Every row comes from one small tree of marks. The marks that hang from a mark follow it in brackets, in the order of their numbers. Every link used is in the known rows. Which tree was each row made from?
Known rows
k_735[k_451 k_845[k_740[k_272 k_658 k_972[k_505 k_993]]]]: [ 21.4 -20.1  77.4 -36.5   6.5  44.7 -10.4 -26.9  21.6  -5.8   5.7  22.8
 -28.6 -25.2   1.1   5.6  45.7   6.8 -32.1  14.4  -0.6   8.2]
k_740[k_272[k_993] k_658 k_972[k_505]]: [ 19.1  -2.4  31.2 -62.1   0.5  25.5  -2.4   1.3  15.3  -1.9  24.7  14.8
 -20.1 -14.3   3.3  11.3  27.8   4.8 -38.2  -3.4  -4.5   2.2]
k_735[k_451[k_740] k_845]: [ -7.6 -12.6  18.9  20.2   3.9  16.3  -0.1   4.5   9.4 -13.0 -13.5  -6.8
  28.9 -13.3   3.1  -2.5   2.6  -4.8   5.1  27.3  -0.6   0.8]
k_735[k_451[k_370] k_845[k_740]]: [  0.6 -12.4  33.2  24.1   4.0   8.6   1.3 -13.0  11.1  -7.7 -11.8   1.7
  31.2  -8.7  -4.0   1.6   3.5   0.4  19.7  21.6   2.4   3.1]
k_272[k_740[k_972]]: [  8.0   4.0  -0.5 -12.6   9.5  13.1   6.3   5.6   3.5  -4.1   7.4   0.3
  -6.2   1.9   3.5  -4.3  21.8  -2.3 -19.3  -2.0  -1.6 -10.4]
k_658[k_740[k_272[k_993]]]: [  2.6   6.2   5.4 -36.5   3.9  11.8  -2.8 -31.0   9.6 -11.2  18.1   9.1
   2.7 -10.2  -3.8   7.4   9.9   2.6 -19.0  11.4  -1.8 -14.6]
k_658[k_740[k_272 k_972[k_505]]]: [ 17.2  -2.0  14.0 -55.5  11.9  27.0 -11.6 -20.7  13.3  -3.7   6.5   6.8
 -23.2 -24.4   3.1   4.7  28.7   6.9 -45.3   5.5   6.7  12.6]
k_740[k_658 k_972[k_505 k_993]]: [ 16.8  -6.2  29.3 -52.4   2.2  26.6  -6.3 -10.7   8.5   4.0  10.3   9.8
 -35.4 -13.6   5.5   3.5  28.3   5.8 -43.2  -7.4  -2.3  -1.3]
k_451[k_370]: [ 0.2 -0.2  0.3 -2.9  0.6 -9.8  1.2 -2.9  2.4  0.3 -5.6 -8.2 27.3 -2.2
 -0.8  9.4 -7.0  0.2  3.8  4.1 -1.8  2.3]
k_845[k_735[k_451[k_370]] k_740[k_272[k_993] k_658]]: [ 14.2  -8.9  41.8   1.2   2.8   5.7   0.6 -40.7  22.7 -14.8  13.1   8.8
  30.1  -9.8 -11.8   8.8  14.8   7.0  15.5  13.5  -5.7   5.1]
k_272[k_993[k_972]]: [  1.5  12.5   0.7 -36.7  -7.0   8.8   3.9 -12.6   3.0  -7.5  25.0  11.3
  -4.2  13.2   0.8   2.3   1.9  -2.3 -11.7  -5.0  -2.5 -58.5]
k_993[k_972]: [  2.8   6.0  -1.6 -16.9  -1.8   6.4   1.0  -6.7   1.2  -2.8   9.4   3.0
  -5.7   5.2   1.6   0.7   3.3  -0.4  -9.0  -4.9  -0.5 -31.3]
k_451[k_370[k_170] k_740[k_272[k_993] k_658 k_972[k_505]]]: [  7.7  -3.6  21.2 -69.9  10.3  17.2   2.3  30.5  15.6  -5.0   5.0  -4.4
  25.9 -22.2   7.4  20.3   9.8   0.8 -46.6   9.4  -7.0  26.7]
k_740[k_272[k_993] k_972[k_505]]: [ 16.6   2.9  27.9 -70.3  -1.1  19.4  -7.5  -7.4  12.0  -3.4  21.8  17.8
 -19.6  -4.7   3.7  10.0  22.8   1.1 -37.3  -2.3   1.9 -18.2]
k_505[k_972]: [  5.1   5.9   5.7  -3.3  -5.6  -3.8   1.1  -2.3  -1.9   3.9   0.9   2.1
 -10.6   2.8  -2.4  -7.5   5.5   2.4  -8.3  -8.1   0.7 -24.0]
k_658[k_740[k_272 k_972]]: [ 11.1  -0.8   8.6 -31.7  12.9  15.8  -5.7 -16.0  12.6  -5.7   1.1   3.6
  -6.3 -24.1  -2.0   6.4  22.0   3.0 -34.5  10.2   2.9  16.8]
k_845[k_740]: [ -4.4   1.5   7.1   6.9   5.0   6.5   2.8 -12.0   3.0  -4.0  -0.8   9.9
 -15.1   1.8  -3.4  -7.8   6.8   1.9   0.2  -1.5   5.5   4.5]
k_658[k_740[k_272[k_993[k_972[k_505]]]]]: [ 11.2  11.2   8.2 -77.9   0.9  29.8  -8.1 -41.8  11.4 -12.3  32.8  15.0
 -20.1  -4.5   2.6   6.7  19.8   6.2 -38.8   1.2   1.7 -50.2]
k_845[k_735[k_451[k_740[k_272 k_658 k_972[k_993]]]]]: [ 15.5 -15.2  46.7 -19.1   9.5  20.1  -9.1 -31.9  23.5 -14.9  -2.7   1.8
   8.5 -27.3  -2.4   7.1  31.0   2.1 -27.2  17.3  -6.4  14.1]
k_735[k_845]: [ 1.4 -8.4 13.8 13.3  0.1 17.2 -2.1  2.1  1.3 -1.3 -2.6  3.0  3.1  0.1
  1.6  1.6  2.4 -1.4  0.7 12.2  1.3 -5.6]
k_451[k_370[k_170] k_740[k_272 k_658 k_972[k_505 k_993]]]: [  9.5  -8.9  34.0 -71.7  13.2  17.8  -5.9  13.7  13.4  -0.9  -7.5  -6.6
  13.6 -28.2   8.0  22.4  17.0   2.5 -57.1   8.3  -7.5  33.1]
k_272[k_740[k_658 k_972[k_505]] k_993]: [ 15.4   4.1   9.7 -48.5   5.1  32.9   8.3   2.0   9.2  -5.4  31.5   8.7
 -22.2   0.8   6.9  -2.9  32.3   3.4 -33.6  -7.5  -6.2 -21.4]

Write each row's tree
[ -3.2   4.4   8.8 -47.7   5.7   6.3   9.3  20.0  11.2 -11.1  10.0  -7.7
  44.4  -9.9   3.0  22.1  -4.2  -1.9 -26.3   9.3 -14.1  -5.0]
k_451[k_370[k_170] k_740[k_272[k_993[k_972]] k_658]]
[  1.7   5.8  -0.5  -9.2   2.1  15.5  14.4  -0.8   4.0  -8.3  26.7   2.3
   1.8   7.3   1.0  -2.3  14.8   1.1  -4.8  -1.9 -12.7 -21.6]
k_272[k_740[k_658] k_993]
[ -2.0 -13.3  39.6  -2.6   1.4  24.2   3.5   1.2  19.3 -17.8   6.3   2.0
  33.0 -20.5   0.7   9.4  13.3  -2.2  -3.5  30.0 -11.5   2.9]
k_735[k_451[k_740[k_272[k_993] k_658]] k_845]
[ 11.4 -15.2  50.0 -42.3   4.5  41.8  -3.0   4.6  24.8 -15.1  10.7   8.0
   8.8 -27.5   6.8   8.5  30.5  -0.1 -33.0  24.1  -5.1   3.0]
k_735[k_451[k_740[k_272[k_993] k_658 k_972[k_505]]] k_845]
[  7.4  -8.3  12.6  28.9   7.9  18.5   1.4 -26.4   9.3  -6.3   4.0   8.8
 -16.9  -1.7  -7.5  -9.8  14.9   8.4   4.9  -1.2   3.3  19.7]
k_845[k_735 k_740[k_658]]
[  9.0  -8.5  21.5  23.7   5.3  -2.6  -3.3 -37.6  13.0  -9.8  -7.1   0.2
  26.4  -3.0  -9.2  -3.4   4.0   4.5  24.6  10.7   5.1   3.2]
k_845[k_735[k_451[k_370]] k_740]
[ 22.8  -3.9  45.1 -37.1  -0.8  33.2  -5.6 -49.8  22.2 -16.0  33.5  22.9
 -20.1  -2.5  -4.3  -1.3  31.3  10.2  -7.5   0.0  -0.8 -32.8]
k_845[k_735[k_451] k_740[k_272[k_993[k_972[k_505]]] k_658]]
[ 13.3  -9.7  14.0  16.3   0.2  -9.3  -6.0 -25.5  10.0  -5.5  -5.8  -9.8
  41.4  -4.6  -5.5   4.5  -2.8   2.4  24.6  12.4  -0.5  -1.5]
k_845[k_735[k_451[k_370]]]
[  8.9  -7.7  29.9 -43.7   7.9  16.0  -8.5   0.5  18.4 -10.8  -5.3  -0.8
   4.5 -27.0   6.4   4.3  24.0  -0.4 -30.2  12.9   1.9  14.2]
k_735[k_451[k_740[k_272 k_972[k_505]]]]
[ 17.1  -1.4  22.9 -49.5   7.9  33.6   0.5 -14.4   7.1  -1.2  19.1   7.0
 -34.6  -5.1   7.9  -1.2  38.9   5.1 -44.1  -7.8  -6.7 -17.0]
k_272[k_740[k_658 k_972[k_505 k_993]]]
[ 11.0   4.4  23.3 -45.9  -0.1   8.2  -1.4  -2.6  11.1  -5.3  16.4  14.4
  -2.5  -4.4  -1.3  11.3  16.3  -2.8 -26.5   2.5  -2.1 -13.6]
k_740[k_272[k_993] k_972]
[  7.9   2.0   9.0 -41.9   9.3  19.4  -6.8 -33.9   7.3  -3.9   3.0   7.4
 -19.2 -16.3  -0.5   0.3  21.2   2.4 -42.2   6.0   3.1 -13.3]
k_658[k_740[k_972[k_993]]]
[ 16.6  -2.5   7.5 -28.5  10.2  30.6   5.5   8.5   7.6  -0.7  15.4   0.4
 -24.0  -7.3   8.0  -4.6  33.5   5.2 -31.0  -7.7  -4.1   4.6]
k_272[k_740[k_658 k_972[k_505]]]
[ -7.0  12.1   8.1 -47.9   0.0  12.6   2.1 -14.6  11.3 -18.7  18.5   8.2
   8.9   1.3   2.5   9.0   7.1  -4.6 -28.0   6.3  -4.5 -44.5]
k_451[k_740[k_272[k_993[k_972]]]]
[  0.2  -3.4  10.7 -33.9  15.1  -3.2   0.5  33.0   9.7  -3.8 -18.9 -13.3
  42.4 -20.7   3.5  19.4  -0.5  -4.9 -32.2  14.2  -2.6  38.5]
k_451[k_370[k_170] k_740[k_272 k_972]]
[ 12.9  -6.0  35.0 -12.8   4.7  -3.7  -3.5 -18.5  13.3 -10.5   4.8   7.1
  39.6  -0.9  -9.7  10.2  -0.6   1.9  14.6  14.2  -1.6   2.7]
k_845[k_735[k_451[k_370[k_170]]] k_740[k_272[k_993]]]
[  2.7 -18.9  27.7  10.8  10.2  18.8   5.9  18.3  20.0 -10.4 -17.6 -15.1
  49.1 -31.3   3.1   8.7  11.8  -2.4 -10.3  29.2  -5.9  27.5]
k_735[k_451[k_370 k_740[k_658 k_972]] k_845]
[ 15.6   1.2  32.8 -25.9   6.2  20.9  -4.9 -36.7  17.2 -12.9  17.7  26.8
 -19.4   2.9  -8.4   0.0  26.0   1.8 -21.2   1.5   7.7 -12.9]
k_845[k_735 k_740[k_272[k_993] k_972]]
[  9.8 -10.8  17.8  18.7   8.6  -5.6  -2.1  -7.7   6.9  -3.8 -12.3  -4.9
  35.3  -2.5  -7.5  -0.5  -6.0   3.0  23.1  10.9   3.3  21.6]
k_845[k_735[k_451[k_370[k_170]]] k_740]
[ -3.1 -10.1  33.0 -19.6   4.2   5.2   0.7  20.8  12.4 -13.1  -7.8  -8.1
  69.5 -13.6   1.9  20.1  -9.1  -7.2  -1.3  34.5  -8.7   2.5]
k_735[k_451[k_370[k_170] k_740[k_272[k_993]]] k_845]
[  7.4 -15.6  25.5  17.2   8.2  10.7  -3.9 -18.0  19.4 -15.6  -4.6  -8.2
  26.4 -22.8  -3.5   3.2  14.8   3.7   4.3  19.1  -6.7  30.8]
k_845[k_735[k_451[k_740[k_272 k_658]]]]
